Each row was made from one walk, in order. Every step used is in the known rows, and no mark comes twice. Write each row's walk.
Known rows
nusu, datil, mipuvig: [-0.692 -0.212  1.383  2.242  1.269 -3.158 -1.545 -0.210  1.041 -2.660
 -0.068 -1.451 -2.009  0.326 -0.127  0.168 -0.468  1.213]
datil, mipuvig: [-1.343 -0.835  0.255  1.703  2.753 -1.843 -2.509  0.319  0.113 -1.644
 -0.964 -2.268 -1.646  0.113 -0.895  0.600  0.692  2.411]
nusu, lugot, datil, mipuvig, kunad, porak: [-0.834  1.108 -0.965  2.862  1.554 -3.957 -3.106  0.546  0.593 -0.782
  0.505 -3.190 -2.533 -3.633  0.362 -2.537  0.878  1.379]
nusu, lugot, datil, mipuvig, kunad: [-1.716 -0.040  0.472  1.946  1.319 -3.417 -1.794  0.290  1.067 -1.964
 -0.764 -3.522 -1.407 -3.517  0.485 -2.255  0.948  1.000]
lugot, datil, mipuvig, kunad, porak: [-0.807 -0.258 -0.659  4.032  2.333 -2.819 -3.609  1.217 -0.488 -0.685
 -0.178 -3.360 -2.652 -2.909  0.005 -2.020 -0.342  2.904]
datil, mipuvig, kunad, nusu: [-1.449  0.438 -1.259  2.110  3.139 -3.270 -3.266  1.510 -1.980 -0.917
 -1.515 -4.048 -0.960  0.098 -0.831 -1.009 -1.582  1.049]
porak, lugot, datil, nusu: [-1.822 -0.986 -1.956  2.133  2.022 -2.154 -3.174  0.949 -0.809 -0.760
  0.540 -1.773 -2.310  0.339  2.818  0.951 -0.528 -0.300]
datil, nusu, lugot: [-0.319  0.657 -2.601  0.856  4.137 -2.374 -3.821 -0.182 -1.607 -0.605
  2.045 -2.379 -1.551  0.481 -0.288  1.494  0.164 -1.127]
kunad, porak, lugot: [-0.338 -0.684 -3.566  1.176  1.654 -2.605 -4.739  2.314 -0.346  1.250
  1.277 -0.678 -1.836  1.243  0.481  1.654  2.104 -0.793]
nusu, datil, mipuvig, kunad: [ 0.117 -0.692  1.420  2.359  1.677 -3.620 -2.565  0.389  0.455 -1.576
 -0.361 -2.598 -1.035 -1.008 -0.895 -1.458 -0.455  0.797]
nusu, lugot, datil: [-2.216 -0.904 -1.509  0.924  1.877 -2.381 -1.344  0.780  0.981 -2.430
  1.392 -2.228 -1.584 -1.018  0.809  1.163  1.127 -0.192]
mipuvig, lugot, datil, nusu: [-0.382 -0.926 -2.441  1.139  3.656 -1.853 -4.287  0.461 -0.675 -1.909
 -0.167 -1.780 -2.032 -0.539  0.515  0.658 -2.508  1.225]
porak, lugot, datil, mipuvig: [-2.989 -0.801  0.675  1.946 -0.289 -2.662 -1.660  0.865  1.669 -2.106
 -1.752 -1.378 -2.329 -0.887  2.622 -0.322  1.097  1.881]
porak, lugot: [-1.140 -1.757 -2.022  0.201  1.523 -2.085 -3.529  2.001  0.269 -0.061
  0.156 -1.048 -0.754  1.480  0.425  1.989  2.137 -0.927]
mipuvig, nusu: [-0.693 -1.246 -4.463  0.470  4.307 -1.422 -3.461  1.784 -0.824 -0.501
  0.154 -3.216 -2.146  2.820 -1.653  1.682 -1.309  0.763]
datil, mipuvig, nusu, lugot: [-1.209  1.335 -2.601  0.376  2.512 -2.845 -2.543  0.372  0.561 -1.332
 -1.041 -3.257 -2.791  0.874 -0.954 -0.507 -0.698  1.195]
nusu, lugot, datil, mipuvig: [-2.474  0.342  0.621  1.789  0.940 -3.136 -0.820 -0.221  1.507 -3.094
 -0.358 -2.326 -2.308 -2.118  1.167 -0.583  0.909  1.743]
mipuvig, nusu, datil: [-0.160 -0.708 -3.312  1.011  2.954 -2.784 -2.391  1.448  0.137 -1.493
  0.894 -2.445 -2.484  2.992 -0.941  1.207 -2.524 -0.343]
kunad, mipuvig, nusu: [ 0.348  0.025 -3.319  1.163  5.230 -2.030 -3.817  1.099 -1.612 -0.085
 -0.306 -3.760 -2.665  1.776 -1.421  1.425 -1.872  0.436]

Which walk is each row?
[-1.971  0.236 -0.754  3.049 -0.043 -3.140 -2.868  1.351  0.963 -0.549
 -0.497 -1.033 -3.474 -1.212  2.505 -0.739  1.047  2.042] -> kunad, porak, lugot, datil, mipuvig
[-2.672  0.051 -0.635  3.136  2.146 -3.452 -2.061  1.435 -1.238 -2.315
 -1.577 -4.464 -1.527 -1.224  0.968 -1.676 -2.328  1.970] -> lugot, datil, mipuvig, kunad, nusu
[-0.138 -0.068 -3.790  3.285  2.605 -3.134 -5.617  1.921 -2.077  1.541
  1.334 -2.691 -2.373 -1.180  1.966 -1.132 -0.642 -0.625] -> mipuvig, kunad, porak, lugot, datil, nusu
[-1.442 -1.208 -1.864  2.866  4.133 -1.482 -2.825  0.357 -1.715 -1.729
  1.187 -2.747 -2.331  0.043  0.954  1.309 -1.718  1.308] -> lugot, datil, nusu
[-0.690 -1.271 -3.182  2.334  1.068 -3.106 -4.480  2.916 -0.089  0.882
  0.926 -2.235 -1.735 -1.561  1.414 -0.644  1.125 -0.525] -> mipuvig, kunad, porak, lugot, datil
[-1.618 -0.856 -3.052  2.131  0.809 -2.719 -3.452  2.299  0.280 -0.117
  1.118 -0.887 -2.626 -0.127  2.149  1.006  1.234  0.131] -> kunad, porak, lugot, datil
[-2.589 -1.022  0.949  2.786  1.693 -2.030 -1.132  0.155  0.779 -2.968
 -1.030 -2.531 -2.523 -1.271  0.817  0.039 -0.138  3.335] -> lugot, datil, mipuvig
[ 0.135 -0.668 -0.652  0.784  3.294 -2.449 -3.272  0.646  0.332 -2.039
 -1.201 -1.883 -1.865 -1.758  0.092  0.823 -1.102  0.908] -> kunad, mipuvig, lugot, datil
[-2.436 -2.071 -1.495  1.256  0.483 -2.129 -2.163  2.097  0.997 -1.256
 -0.006 -1.234 -1.567 -0.012  2.344  1.366  1.390 -0.149] -> porak, lugot, datil
[ 0.789  0.503 -1.189  1.692  4.701 -2.611 -4.396 -0.362 -1.679 -1.308
 -0.638 -2.296 -2.647 -1.700  0.737  0.434 -3.128  1.028] -> kunad, mipuvig, lugot, datil, nusu
[ 0.124  0.172 -1.721  2.118  1.062 -3.535 -5.374  1.823 -0.235  1.610
 -0.727 -2.071 -1.749 -1.268  0.249 -1.666  1.640  0.345] -> datil, mipuvig, kunad, porak, lugot
[-3.014  0.342 -0.829  2.330  0.118 -4.236 -2.424  2.106 -0.254 -1.378
 -2.178 -3.149 -1.387 -0.978  2.890 -1.948 -1.322  0.502] -> porak, lugot, datil, mipuvig, kunad, nusu
[-2.025 -1.241  0.571  2.224  0.098 -3.043 -2.678  1.504  1.102 -0.883
 -2.104 -2.705 -1.368 -2.188  1.956 -2.130  0.827  1.034] -> porak, lugot, datil, mipuvig, kunad
[-0.412  1.655 -0.515  0.640  0.929 -4.588 -2.854  0.406  0.408 -3.016
 -1.599 -1.106 -1.944  1.091  0.286 -0.180 -3.172  0.464] -> kunad, nusu, datil, mipuvig, lugot
[-0.064 -0.473 -0.279 -0.196  2.319 -2.192 -3.892  0.334  0.966 -1.699
 -2.229 -1.265 -1.489 -0.450 -1.250  0.043  0.124  2.238] -> datil, mipuvig, lugot
[-0.921  0.670 -3.767  0.325  3.138 -3.855 -3.647  1.961 -1.631 -0.547
  0.938 -3.716  0.184  0.208 -0.754  0.199 -0.174 -2.374] -> mipuvig, kunad, nusu, lugot
[-2.040 -0.128 -4.237  0.644  2.482 -2.486 -1.787  1.339  0.835 -2.020
  0.668 -3.291 -2.718  0.531  0.341  0.570 -1.050  0.139] -> mipuvig, nusu, lugot, datil
[ 0.476  0.074  0.974  0.360  0.973 -3.552 -2.977 -0.188  1.859 -2.673
 -1.353 -0.461 -1.829 -0.286 -0.659 -0.344 -1.137  1.164] -> nusu, datil, mipuvig, lugot
[-0.908  0.138 -4.884 -0.478  3.494 -2.293 -3.118  1.473 -0.060 -0.722
  0.779 -3.127 -1.903  1.914 -1.307  1.189 -0.229 -0.786] -> mipuvig, nusu, lugot
[-2.411 -0.395 -1.763  2.303  2.511 -2.118 -1.734  0.829  0.574 -2.527
 -1.744 -3.631 -3.748  0.451  0.418 -0.484 -2.441  3.508] -> lugot, datil, mipuvig, nusu
